What can hang from each mark:
C: G N P Q R
W: C
P: C L Y
Y: P
D: P
L: X

Each row was made from one small tree. Brackets hold a mark, then the marks that hang from it, in alphabetical order. Every link used is in the known rows. Write each row's tree.
Known rows:
{P {C Q} {L X} Y}: [  0.0   3.6  -3.7  21.5 -51.8 -24.1 -11.5  -2.8  24.2  -7.6 -18.0  15.3
  -9.8  24.2 -18.8  12.9 -30.4 -36.8   4.6   4.6  35.1  64.1   5.1   0.0
  -5.3]
{Y P}: [ -5.5 -21.0   6.4  17.7 -54.1 -13.7  10.1   4.6  11.4 -13.3 -27.9   2.0
  20.0  -1.5  -0.3  -5.3  -5.3 -25.6  24.3 -21.2  50.3  42.1  10.9  21.1
   6.4]
{D {P {C G} L Y}}: [ 17.6  16.0  13.7  12.8 -46.8   1.4   5.5 -14.8  -3.1 -10.0 -23.8   9.2
   4.7  20.5 -24.4   3.8  -4.9 -47.2 -13.3   0.0  35.8  32.8  34.5  -4.3
  -0.6]
{C G N}: [ 11.7 -11.3  -4.9  18.3 -33.5   4.3  15.4  -3.1  17.6 -23.3 -42.1  -9.7
  28.2   6.9  15.7  -6.5   7.6 -24.7 -22.3 -15.3  27.9  20.5  34.6   1.8
  14.2]
{P {C N} L Y}: [ 16.6   1.5  17.9  25.7 -57.7 -14.8  -8.0 -16.3  29.3   5.3 -35.5  21.5
  -6.0  19.6 -24.9  12.5 -18.9 -30.0 -11.9   5.3  35.1  45.3  28.9 -14.9
  -4.6]
{C N}: [  3.3 -13.7   1.7  21.1 -33.0  -8.0  10.4  -2.5  24.8 -13.9 -38.4   3.3
  35.5   9.1   9.4 -17.8  13.3 -19.3  -7.2 -27.4  37.0  32.6  32.0   5.4
   6.1]
{P {C G} {L X} Y}: [  8.2   4.3   0.9  23.7 -56.1 -18.3  -2.5  -3.1  24.9  -6.8 -32.8   8.7
  -5.6  18.8 -21.0  19.8 -29.9 -45.2  -6.0   9.6  40.7  62.3  16.9 -11.0
   7.8]
{P {C R} {L X} Y}: [ -9.2  -1.4   1.3  21.9 -64.8 -32.5 -16.0  -3.2  33.3  -7.1 -25.2  19.3
   6.1  24.3 -14.9   6.6 -19.0 -34.0  10.8  -3.0  42.2  58.9  19.2 -10.9
  -8.5]
{C N {P Y} Q R}: [ -3.8  -2.8 -19.6  12.3 -49.6 -23.9 -23.9 -10.2  12.4 -36.2 -16.4   8.0
  16.2  17.2  24.0  -9.9  -1.7  -1.8 -16.8 -15.6   1.2   1.7  21.2  -3.5
 -29.8]
{D {P C {L X} Y}}: [  9.0  10.7   9.4  16.4 -39.7 -14.7   1.5  -7.0   3.9  -5.1 -26.0  16.3
  14.3  20.5 -24.4  -4.9  -0.4 -46.9  -2.4 -13.7  47.8  54.3  26.9  -1.2
  -1.2]
{W {C G {P Y}}}: [ -0.6   4.2 -13.4  16.1 -54.7 -26.8  12.5   6.2  11.9 -27.3  -5.3  -0.9
  13.6  20.3 -11.0   8.7   5.1 -24.0  -3.9  -3.1  34.6  31.6  33.6 -16.0
 -11.4]
{W {C N}}: [ -3.2 -14.9  -5.4  21.2 -41.7 -23.1  20.8   8.1  26.0 -15.1 -16.6   4.4
  34.0  16.7  -3.1  -9.3  29.0 -16.3   2.5 -20.8  48.7  36.6  40.0  -5.6
  -5.0]
{D P}: [  0.7   4.4   4.7  10.6 -27.6  -0.9  18.1  -2.4  -2.5 -20.7 -20.7   1.9
  41.3  14.7  -2.4 -27.7  23.5 -35.8   4.4 -34.8  44.2  32.3  33.9  14.2
   3.5]
{P {L X} Y}: [ -0.6  -1.1   3.6  29.5 -47.8 -20.7  -7.9   1.1  26.3 -12.8 -36.6  12.8
  19.3  12.0  -6.4  -5.7 -15.9 -37.4  12.1  -2.3  34.9  75.5  14.2   2.3
   2.4]
{Y {P {C Q} {L X}}}: [ -7.4 -19.1   3.7  21.9 -59.2 -21.9  -2.8   7.2  14.9 -14.2 -25.1   2.1
  -0.2   5.0  -3.8   6.7 -23.1 -33.5  16.5  -8.0  48.8  52.3  -0.1  22.8
   1.0]
{C G {P Y} R}: [ -7.1   5.1 -15.4  11.5 -61.3 -19.1 -10.0  -6.0  10.6 -38.6 -19.1  -2.6
  18.7  16.4  13.2  -1.5 -10.3 -20.4  -8.7  -7.7  12.8  10.7  29.0 -11.4
 -13.4]
{P {C N R} Y}: [  4.0  -5.7  -2.1  11.0 -57.7 -22.8  -7.0 -15.3  28.1   1.9 -22.6  23.4
   5.2  22.9 -14.4   9.9  -4.2 -16.5  -3.7 -12.4  42.0  25.7  30.1 -21.0
 -10.7]
{P {C Q}}: [ -7.3  -1.4  -5.2   9.5 -44.7 -13.0  10.3   0.5  18.9 -12.4  -3.8   3.7
   2.7  27.2 -10.1   1.5  -8.7 -25.7   6.7 -19.5  41.8  33.8  15.0   8.2
  -1.5]
{Y {P {C G N}}}: [  9.2 -22.0   4.8  14.6 -56.4 -10.5  11.3  -3.7  11.3  -6.5 -34.8  -0.9
   1.9   0.1  -5.7  15.4 -11.7 -28.6  -3.2 -11.5  51.7  24.5  18.4   5.5
   9.0]
{C {P Y} R}: [-15.0   3.1  -8.2  13.7 -60.7 -31.4 -14.8  -4.7  18.6 -30.5 -15.6   9.7
  24.8  18.3   6.4 -11.8  -3.3 -14.6   6.3 -21.0  21.9  23.2  26.7  -7.9
 -21.2]
{W C}: [-12.6  -9.3  -5.2  18.3 -47.6 -24.7  23.0  12.6  24.2 -18.4  -3.5   2.4
  31.2  21.6  -9.5  -9.2  23.7 -22.6  19.1 -20.2  52.9  45.7  34.4  -0.7
  -4.5]
{L X}: [-16.1 -12.2 -12.1  20.8 -30.5 -23.0  11.5  14.9  27.2 -20.0 -29.9   0.6
  40.7  11.0   8.8 -20.2   5.4 -32.1  14.9 -35.7  52.7  65.5  15.4  12.7
  12.8]

Which tree is each row?
[  9.0  -5.6 -10.7  11.0 -39.1  -1.0  11.1  -5.6  14.7 -16.4 -19.5  -4.5
   0.3  20.0   1.3   9.7  -7.6 -23.1 -22.8 -10.2  31.0  14.6  23.9   1.6
   4.1]
{P {C G N Q}}
[ -3.2   9.9 -14.1  12.6 -45.0 -20.7  -9.1  -3.2   5.7 -30.8  -5.8   5.3
   3.9  18.0   3.1  -3.9 -17.1 -17.7  -2.3 -11.7  12.3  29.0   8.3   5.8
 -16.8]
{C {P Y} Q}
[-15.0   1.5  -3.2  21.3 -65.1 -14.0 -10.1   0.5  17.6 -51.0 -28.0 -14.3
  29.5  14.7  24.4 -14.2  -5.8 -23.9 -11.7  -6.7   6.0   9.9  34.6   3.4
 -11.9]
{C G {P L} R}
[  1.9  -6.4 -12.3  19.7 -46.2 -23.3  16.4   7.7  16.5 -31.6 -18.2  -8.3
  26.2  14.5   4.5  -1.5  19.9 -18.5 -20.6 -13.3  32.8  17.7  43.5 -12.5
  -8.4]
{W {C G N P}}
[ -4.6  -7.3 -16.1  18.4 -42.2 -28.9   8.0   8.3  15.2 -32.3  -3.5  -1.1
  22.6  19.3   6.5  -8.1  20.2  -9.5 -10.3 -18.8  27.2  19.1  31.3  -1.7
 -20.9]
{W {C N P Q}}
[  2.5 -13.3   7.5  18.4 -66.0  -6.2   2.4  -0.8   8.1 -18.3 -23.5  -5.7
  -9.8   6.2  -5.8  15.4 -26.4 -33.5   6.0   5.7  35.2  30.9   7.8  19.7
   2.3]
{Y {P {C G Q} L}}
[  6.4   7.3  17.6  23.3 -63.1 -17.4  -4.3 -11.3  27.4   3.0 -23.9  19.1
  -8.2  24.0 -31.8  14.6 -24.6 -36.4   4.5   5.9  38.3  55.0  22.3 -10.0
  -4.6]
{P C L Y}
[ -4.3 -27.1   5.0  14.0 -63.5 -21.8   1.0  -3.4  18.4  -7.2 -29.4   8.6
  11.4   4.1  -1.6   4.0  -2.0 -18.9  10.1 -22.0  53.8  22.3  20.6   6.5
  -3.1]
{Y {P {C N R}}}
[  4.0   9.8  11.3  13.3 -38.4  -0.9   7.3  -7.0  -2.8 -19.1 -13.9   3.8
  15.2  24.2 -12.9 -13.6   5.6 -40.1  -4.5 -16.5  33.8  28.6  28.5  16.1
  -5.6]
{D {P {C Q} L}}
[-14.3   0.3   2.1  30.4 -45.9 -29.2  -5.1  10.2  24.5 -34.3 -33.1  -3.4
  32.0  11.4   9.9 -20.5  -7.3 -31.1  -1.3 -23.1  28.0  52.0  22.1   9.6
  -3.8]
{C {P {L X}}}
[ -6.8 -21.0  11.6  24.6 -61.6 -24.8   1.5   7.2  20.7  -8.4 -34.5   4.9
   6.5   2.4  -9.7   6.1 -19.0 -36.9  18.3 -12.0  57.3  58.5   8.6  15.8
   6.7]
{Y {P C {L X}}}
[-13.7 -17.9 -19.8  13.7 -48.7 -22.9   6.9   6.5  20.8 -30.2  -0.7   1.4
  32.1  22.5  13.5 -12.5  30.9  -4.9   5.0 -17.4  31.2  15.7  33.7   0.4
 -21.4]
{W {C N Q R}}
[-15.1 -12.6 -11.2  18.4 -55.2 -37.4   3.8   6.3  25.7 -32.3 -10.7   3.1
  38.7  19.9  10.3 -14.0  31.0  -6.0  -3.0 -25.6  35.7  14.7  45.5 -11.9
 -24.4]
{W {C N P R}}
[ -1.9  -9.6 -15.9   7.4 -49.0  -5.7   2.9  -7.5  18.1 -23.9 -15.3  -4.6
   7.8  23.0  11.2   4.9  -1.6 -16.7 -17.4 -11.3  26.4   2.1  27.2  -2.0
  -5.7]
{P {C G N Q R}}
[-18.2   1.4  -5.2  25.1 -61.8 -36.8 -24.3   1.3  24.9 -35.5 -27.1   8.4
  28.1  15.8  11.3 -14.7  -9.5 -23.0   4.2 -13.4  19.5  42.0  22.2  -3.6
 -20.1]
{C {P {L X} Y} R}
[-15.7 -10.7 -22.2  15.3 -51.9 -33.6  -0.9   7.6  18.2 -39.5   0.2  -1.1
  28.7  22.7  16.3 -12.6  26.5  -2.7  -5.2 -21.0  23.3   7.2  35.3  -3.6
 -30.2]
{W {C N P Q R}}
[ 21.4   9.6  18.3  16.4 -41.5  -5.3   1.2 -18.5   2.7  -1.9 -31.8  18.2
  10.6  18.5 -24.2  -3.4   4.3 -39.7 -16.9  -9.3  38.6  32.1  37.8  -6.4
  -5.0]
{D {P {C N} L Y}}
[-17.9  -2.7  -8.3  21.3 -67.7 -27.7   4.8   9.6  19.7 -44.9  -8.6 -10.1
  29.9  22.2   8.3  -6.4  14.3 -21.2  -2.0  -4.0  23.5  18.8  43.6  -7.9
 -20.1]
{W {C G {P L} R}}
[ 13.8   0.0  -6.4  11.1 -44.9 -15.1  -2.5 -14.5  17.8   1.7 -15.2  19.3
 -11.6  24.1 -18.7  16.8 -16.6 -20.5 -10.1  -5.1  35.4  31.7  15.7  -9.8
  -7.7]
{P {C N Q} Y}
[ -4.7   6.9   1.8  28.7 -50.6 -31.6 -13.5   2.5  20.6 -26.4 -32.0   8.1
  18.0  12.0  -0.8  -8.6 -17.5 -31.3  -2.4 -11.2  26.5  58.0  17.8  -0.6
  -7.7]
{C {P {L X} Y}}
[-17.4  -9.8 -25.6   8.6 -54.5 -15.9  14.4   9.7  13.7 -40.1   8.7 -11.0
  25.5  25.9  12.3  -3.7  19.7 -16.0   9.9  -6.6  27.8  15.6  29.3   2.3
 -15.7]
{W {C G Q R}}
[ -3.9  -7.8 -13.5  16.4 -50.3 -14.8  -4.7  -4.5  16.7 -44.7 -36.0 -11.3
  34.4   9.9  32.8 -13.4   9.4 -11.6 -28.9 -20.3  10.6  -6.9  40.8  -6.7
 -10.2]
{C G N P R}
[-16.0  -4.1  13.5  21.2 -67.5 -18.8  -3.6  -3.0  34.0 -16.1 -21.4   5.6
  16.1  26.0  -6.8  -6.6  -5.2 -28.3   9.6  -9.9  36.6  35.0  31.3   1.5
  -7.7]
{P {C R} L}
[ -3.2 -15.2  13.2  19.5 -65.3 -14.4  -0.5   0.3  12.5 -12.3 -21.0   2.5
  -6.1   7.1  -9.0   8.7 -23.4 -31.2  15.6  -2.4  41.4  38.0   5.5  21.8
  -3.0]
{Y {P {C Q} L}}
[-11.9  -5.7  -7.6  22.4 -53.0 -18.5 -23.0  -4.7  18.3 -48.2 -25.6  -3.7
  27.0  14.5  34.1 -23.9   3.0  -6.4 -19.3 -13.9  -4.7   1.7  27.7  10.4
 -27.9]
{C N {P L} Q R}
[ 23.7   3.0  12.7  23.6 -58.6  -5.4  -3.3 -16.9  23.2  -1.5 -39.2  11.0
 -10.8  17.2 -20.8  22.4 -24.3 -34.2 -23.1  15.8  28.3  35.6  30.8 -16.6
   1.6]
{P {C G N} L Y}
[ -7.3 -20.6  -0.5  10.3 -68.9 -14.9   6.6  -0.3  12.1 -14.8 -21.0  -1.2
   5.6   6.2  -2.5  11.1 -11.1 -26.7  14.1 -12.6  50.7  21.4  16.8   8.7
   2.8]
{Y {P {C G R}}}
[ 12.3   3.3  10.3  29.5 -50.2 -20.8 -14.9 -10.1  20.4 -20.7 -43.3  10.9
  15.5   8.0   2.5  -7.7  -9.2 -20.8 -23.3  -6.0  13.7  32.1  31.0  -7.4
 -12.7]
{C N {P L Y}}
[ -8.9 -22.2   8.7  28.2 -55.8 -20.2   0.9   9.9  17.8 -18.7 -40.5  -0.3
  22.4  -4.6   4.6  -8.3 -10.9 -34.9  22.5 -14.0  48.2  61.1   8.0  25.4
   7.7]
{Y {P {L X}}}
[-25.7  -5.2 -22.9  12.2 -57.8 -35.5   2.6  11.7  16.0 -42.7  13.1  -2.8
  27.3  27.5  10.2 -12.8  19.6  -7.9  11.6 -19.6  26.5  16.7  28.7   0.5
 -30.2]
{W {C P Q R}}
[ -1.2  -7.1   3.0  32.9 -39.3 -26.5  -8.7   4.6  26.4 -30.5 -48.4  -1.1
  34.5   5.0  18.2 -20.9   1.2 -23.2 -22.5 -23.9  24.2  40.2  30.4   4.1
  -4.3]
{C N {P {L X}}}
[-12.1 -22.4   3.8  11.8 -67.9 -22.8   3.4   0.1  16.8  -9.3 -19.4   6.9
   8.9   7.8  -6.7   4.4  -8.0 -23.4  23.5 -20.6  56.2  28.8  15.1   9.5
  -3.0]
{Y {P {C R}}}
[ 11.2   4.5  -2.0  24.7 -45.4 -16.0 -20.3 -11.1  11.3 -30.3 -29.6   6.5
   4.2  11.6  11.1  -5.0 -16.1 -15.1 -25.7  -0.1  -1.5  22.6  17.3   3.5
 -21.5]
{C N {P L Y} Q}
[ -6.1  -5.9 -19.9  11.7 -45.9 -10.5  23.7  11.5  10.1 -32.5   4.1 -11.1
  17.6  23.2   2.3   1.9  13.5 -22.7   5.7  -5.1  32.3  28.1  25.4   5.1
  -5.9]
{W {C G Q}}
[-12.8  -8.4 -19.4  13.2 -45.9 -21.6 -16.2  -3.4  14.7 -45.0 -17.5  -3.4
  28.9  15.6  35.4 -22.2   8.9  -1.3 -16.4 -26.9   4.9  -3.9  25.4   7.5
 -26.1]
{C N P Q R}
[ -1.6  12.4  -2.5  22.0 -53.0 -18.3 -16.3  -4.6   8.8 -34.0 -13.4   3.7
   2.2  18.7   2.1  -4.8 -23.7 -23.1  -5.1   0.1   2.8  35.1  10.1   9.7
 -19.9]
{C {P L Y} Q}
[ 12.4  12.9   6.2   6.1 -38.1  -8.9  10.3 -12.6  -2.3  -0.3 -13.5  17.6
  11.6  23.5 -28.7  -2.0   5.5 -38.9  -0.9 -21.6  51.2  35.3  30.2  -5.0
  -1.9]
{D {P C Y}}
[  4.1   6.1  -7.0   8.0 -49.4 -16.2   0.2  -9.4  16.0  -1.6  -2.2  17.8
 -14.1  27.8 -24.6  17.3 -22.6 -25.4   5.5  -5.0  38.0  41.4   9.8  -5.3
  -7.3]
{P {C Q} Y}
[  0.3   3.2 -17.6   3.2 -60.5 -11.7  -4.9 -11.9  12.2 -15.4  -2.7   8.3
 -11.4  28.3  -9.0  20.7 -20.5 -23.7  -0.9   3.4  26.0  18.9  15.2 -10.1
 -11.4]
{P {C G Q R} Y}
[ -0.7 -16.1 -10.6  14.4 -46.3  -1.3   4.3  -5.9  20.7 -32.3 -37.7  -9.1
  37.8  10.4  28.4 -13.1  15.2 -15.1 -16.7 -17.2  20.8   4.2  39.4  -0.7
   1.3]
{C G N R}
[  2.8  -2.2 -16.7  16.6 -46.3 -31.4   2.0   2.4  12.6 -25.5  -2.6   7.9
  11.6  20.3  -2.2   1.9  11.5  -9.6 -10.4  -9.4  25.9  24.3  28.3 -10.2
 -24.0]
{W {C N {P Y} Q}}
